Each row was made from one path, in order. Every step used is in the known rows, and no mark comes twice. Write each row's path.
Known rows
M -> E -> T -> N -> F: [-14  28 -47 -35 -71 -57  -8 -13  -5  -5   4  89 -59 -24  -9  18 -68  87
 -28  -1  13 -34 -26 -41  33]
F -> E: [-46 -22 -10  25 -61 -37 -76  -1 -11 -23  29  23 -34   6 -13  17 -37 -20
 -21 -26  15  -3   2 -32  27]
K -> E -> T -> N -> F: [ -2   3 -61 -37 -72 -89 -44  -3 -14 -32  58  57 -13 -11 -31   0 -25  67
  -2  13  15 -25 -35 -50   4]
M -> N -> T -> E: [-71  14 -59 -19  -5 -80 -40  17  47 -38  14  85 -48 -19 -23   5  -5 112
 -21 -19 -38 -31   3   6  45]
X -> E -> M -> N -> F: [ 15 -31 -70 -22 -45 -34 -42  48 -10 -50  31  75 -25  15  -4  19 -24  84
 -38 -26  17 -23 -17 -20 -20]
T -> N -> F -> E -> K: [-24   2 -20 -14 -50 -39 -40 -12 -31 -15  54  56 -14  13 -73  24 -47  21
 -46  18  -9 -41 -38 -48  16]
X -> E -> T -> N -> F: [ 17 -16 -56 -24 -76 -47 -71 -20 -27 -28  37  76  -6  -2 -19  17 -30  96
 -32  -8  26 -23 -48 -11  -7]
M -> E: [-28  11 -28   3 -59 -44 -12  24   9 -27   8  59 -63  -3  22  15 -63  39
 -23 -19   8 -12   7 -32  43]
N -> F: [-11   0 -53  -1 -71 -51 -23  38 -19 -23  34  45 -17  20 -15  24 -48  20
 -15   3 -11 -22 -16 -57  24]
T -> E -> K: [-20 -29 -54 -17 -66 -59 -29  24  20 -68  35  64 -25 -10 -33  12 -40  76
 -27  16   5 -48 -27 -26  41]
T -> N -> M -> E -> X: [-31  56 -35 -30 -20 -50 -33 -12  -4 -31 -10  69 -51  19 -28  -3 -52  54
 -38 -43 -56 -21 -13 -17  31]
X -> E -> T -> N -> M: [  8  -3 -57 -35 -62 -44 -82 -16 -16 -43  12  70 -16   3 -13   4 -21 101
 -40 -35  18 -15 -39   5  -6]
E -> T -> N: [ -8   9 -58 -38 -83 -57 -50 -34  -8 -24   3  70 -26 -26 -24   8 -38  64
 -32 -15   8 -23 -42 -14  32]
N -> M -> E -> X: [-30  31 -46 -24 -33 -51 -27  18  12 -46 -23  44 -66  28  15   9 -59  52
 -21 -60 -47  -5  10 -36  47]
E -> M: [ -4 -15 -61 -45 -83 -39 -30  39 -13 -62   0  43 -40   0   7   2 -45  19
 -30 -34  23 -19  -7 -32  17]
T -> E -> M -> N -> F: [-20  -9 -79 -32 -49 -68 -18  47  19 -55  14  92 -45 -26 -33   2 -38  85
 -20 -10  -3 -56 -13 -33   6]
E -> M -> N: [-12 -18 -71 -38 -51 -41 -17  47  11 -50  -1  62 -51  -2  -6   6 -30  48
 -41 -39   1 -21 -10 -26  20]
X -> E -> T: [ 14 -40 -60 -14 -84 -45 -80  -1 -10 -45  27  58 -14  -4  18  21 -24  87
 -24 -28  40  -6 -28  -5   6]
N -> T -> E -> X: [-69  12 -53 -31 -31 -91 -66 -14  28 -60   9  59 -34  -5  -1   1 -23  83
  12 -24 -48 -29   3   4  63]
K -> E: [-13 -12 -43   3 -58 -77 -42  34  -2 -54  55  29 -21  10  -3  -3 -21  21
   6  -3   7  -2  -3 -41  16]
N -> T: [-63  17 -42 -35 -44 -64 -51  12   9 -41  13  37 -33   8   8   1 -18  53
 -12 -25 -13  -6  10  -3  55]
N -> M: [-27  21 -51 -22 -55 -45 -40  39  -3 -49 -13  32 -40  24  -5  -5 -31  32
 -31 -53 -21  -5   3 -32  28]
K -> E -> M: [ -2 -19 -59 -36 -68 -72 -34  46  -9 -67  43  31 -31   6   3 -13 -27  26
   1 -14  27 -13  -5 -47   1]
F -> N: [ -7   4 -14  16 -62 -30 -29  28  39 -35  31  48 -22   9   7  38 -37 -10
 -20 -21  44  18  19 -24  47]
X -> E -> T -> N: [ 12 -18 -52 -18 -68 -46 -79 -23 -18 -37  28  76 -11  -7  -9  13 -22  93
 -33 -18  28 -16 -44   6  -3]
M -> N -> F -> E -> X: [-38 -11 -45  21 -19 -53 -44   8  11 -11  36  60 -34  17 -39  45 -37  39
 -23 -17 -50 -17 -14 -46  33]
X -> E: [  6 -30 -39  13 -59 -33 -75  20 -12 -50  38  48 -12  20  14  17 -23  51
 -24 -25  18  -4 -12  -4   1]

Which path is each row?
[ 18 -52 -44  -6 -66 -24 -55  26  -8 -64  54  43  -5  27  -3  28 -28  73
 -44   1  25 -17 -28 -15  15] : X -> E -> K
[-16  27 -39 -12 -52 -50 -31   0 -30 -14  34  70 -13  10 -50   9 -44  27
 -35   5 -26 -34 -37 -35  13] : T -> N -> F
[-12 -21 -49   6 -44 -86 -59   7   5 -60  48  26 -17  24   2   9 -28  18
  20 -17 -34   0  -8 -40  34] : K -> E -> X
[ -7 -16 -69 -29 -42 -73 -27  52   9 -59  42  50 -41   1 -10  -5 -15  50
 -10 -19  12 -15  -3 -44   0] : K -> E -> M -> N
[-22 -18 -39 -15 -71 -39 -45  30 -33 -21  36  37 -29  15 -23  25 -51   0
 -19  -9  21 -26  -5 -71   3] : N -> F -> E -> M
[-26 -13 -71 -30 -44 -66 -28  38  26 -63   4  89 -51 -32 -23  -5 -30  82
 -23 -24  -1 -49 -12 -13  14] : T -> E -> M -> N
[-39 -28 -32  -9 -45 -32 -57  17  -2 -34  15  47 -50  -4 -19  17 -32   9
 -34 -38  23 -12   2 -32  11] : F -> E -> M -> N
[-17  34 -17  -2 -35 -33 -14  24  53 -38   1  55 -52  24  19  38 -51  21
 -19 -53   5  18  41 -35  58] : F -> N -> M -> E -> X
[ -9  18 -61 -44 -60 -88 -52  -5  -7 -43  34  49 -28  -8 -24 -15 -17  74
 -10 -15   7 -14 -28 -37   7] : K -> E -> T -> N -> M
[-34  35 -41 -23 -44 -42 -15  42   6 -42 -19  47 -69  17  11  -3 -52  56
 -35 -50 -11  -8  17 -38  32] : N -> M -> E
[-60   2 -53 -50 -49 -76 -42  11  27 -65  25  58 -31  -8 -22   2 -19 105
 -15   4  -8 -40  -6  -6  59] : N -> T -> E -> K
[ -6 -19 -64 -22 -84 -88 -50   9   0 -48  42  40 -25 -14   2   1 -22  59
   8  -7  30  -7 -16 -46  21] : K -> E -> T
[-32 -24 -46   8 -33 -41 -20  28  13 -15  47  59 -31  11 -53  43 -33  53
 -45   6 -19 -28 -23 -55  32] : M -> N -> F -> E -> K
[ -9 -21 -64 -41 -35 -40 -58  32   2 -60  24  67 -39   7   7   6  -5 102
 -35 -40  16 -15  -5   7  -5] : X -> E -> M -> N -> T
[-40  23 -15 -14 -43 -42 -34  18  48 -37  30  46 -26   8  11  31 -22  24
  -9 -26  30  18  35  -8  60] : F -> N -> T
[-32  61 -31 -32 -27 -45 -24   5  -8 -27  -6  71 -57   8 -30 -11 -48  54
 -48 -37 -29 -24  -9 -19  21] : T -> N -> M -> E
[-61  15 -61 -66 -46 -78 -47  19  17 -65   2  65 -46 -19  -3 -17 -19  89
  -4 -24   4 -38  10  -2  35] : N -> T -> E -> M
[-24   5 -34   5 -47 -54 -27  -5  16 -38   2  56 -57  11  24  28 -71  38
 -10 -30 -36  -7   6 -30  60] : M -> E -> X
[-71  16 -49 -33 -37 -81 -56   8  23 -51  13  62 -38 -16  -8  -7 -17  85
   0 -15 -14 -33   9   3  47] : N -> T -> E
[-37   3 -72 -66 -35 -53 -24  36  16 -52  -3  63 -56  -8  -1  -1 -19  77
 -36 -40  -5 -21   3 -11  31] : E -> M -> N -> T
[-21  38 -14  -6 -43 -29  -7  42  46 -35   5  53 -55  17  17  30 -47  24
 -26 -43  32  16  40 -33  44] : F -> N -> M -> E
[-21  24 -42 -31 -72 -55 -20 -22   3 -14  -4  85 -64 -29  -1  10 -61  82
 -35 -11  17 -27 -20 -20  38] : M -> E -> T -> N
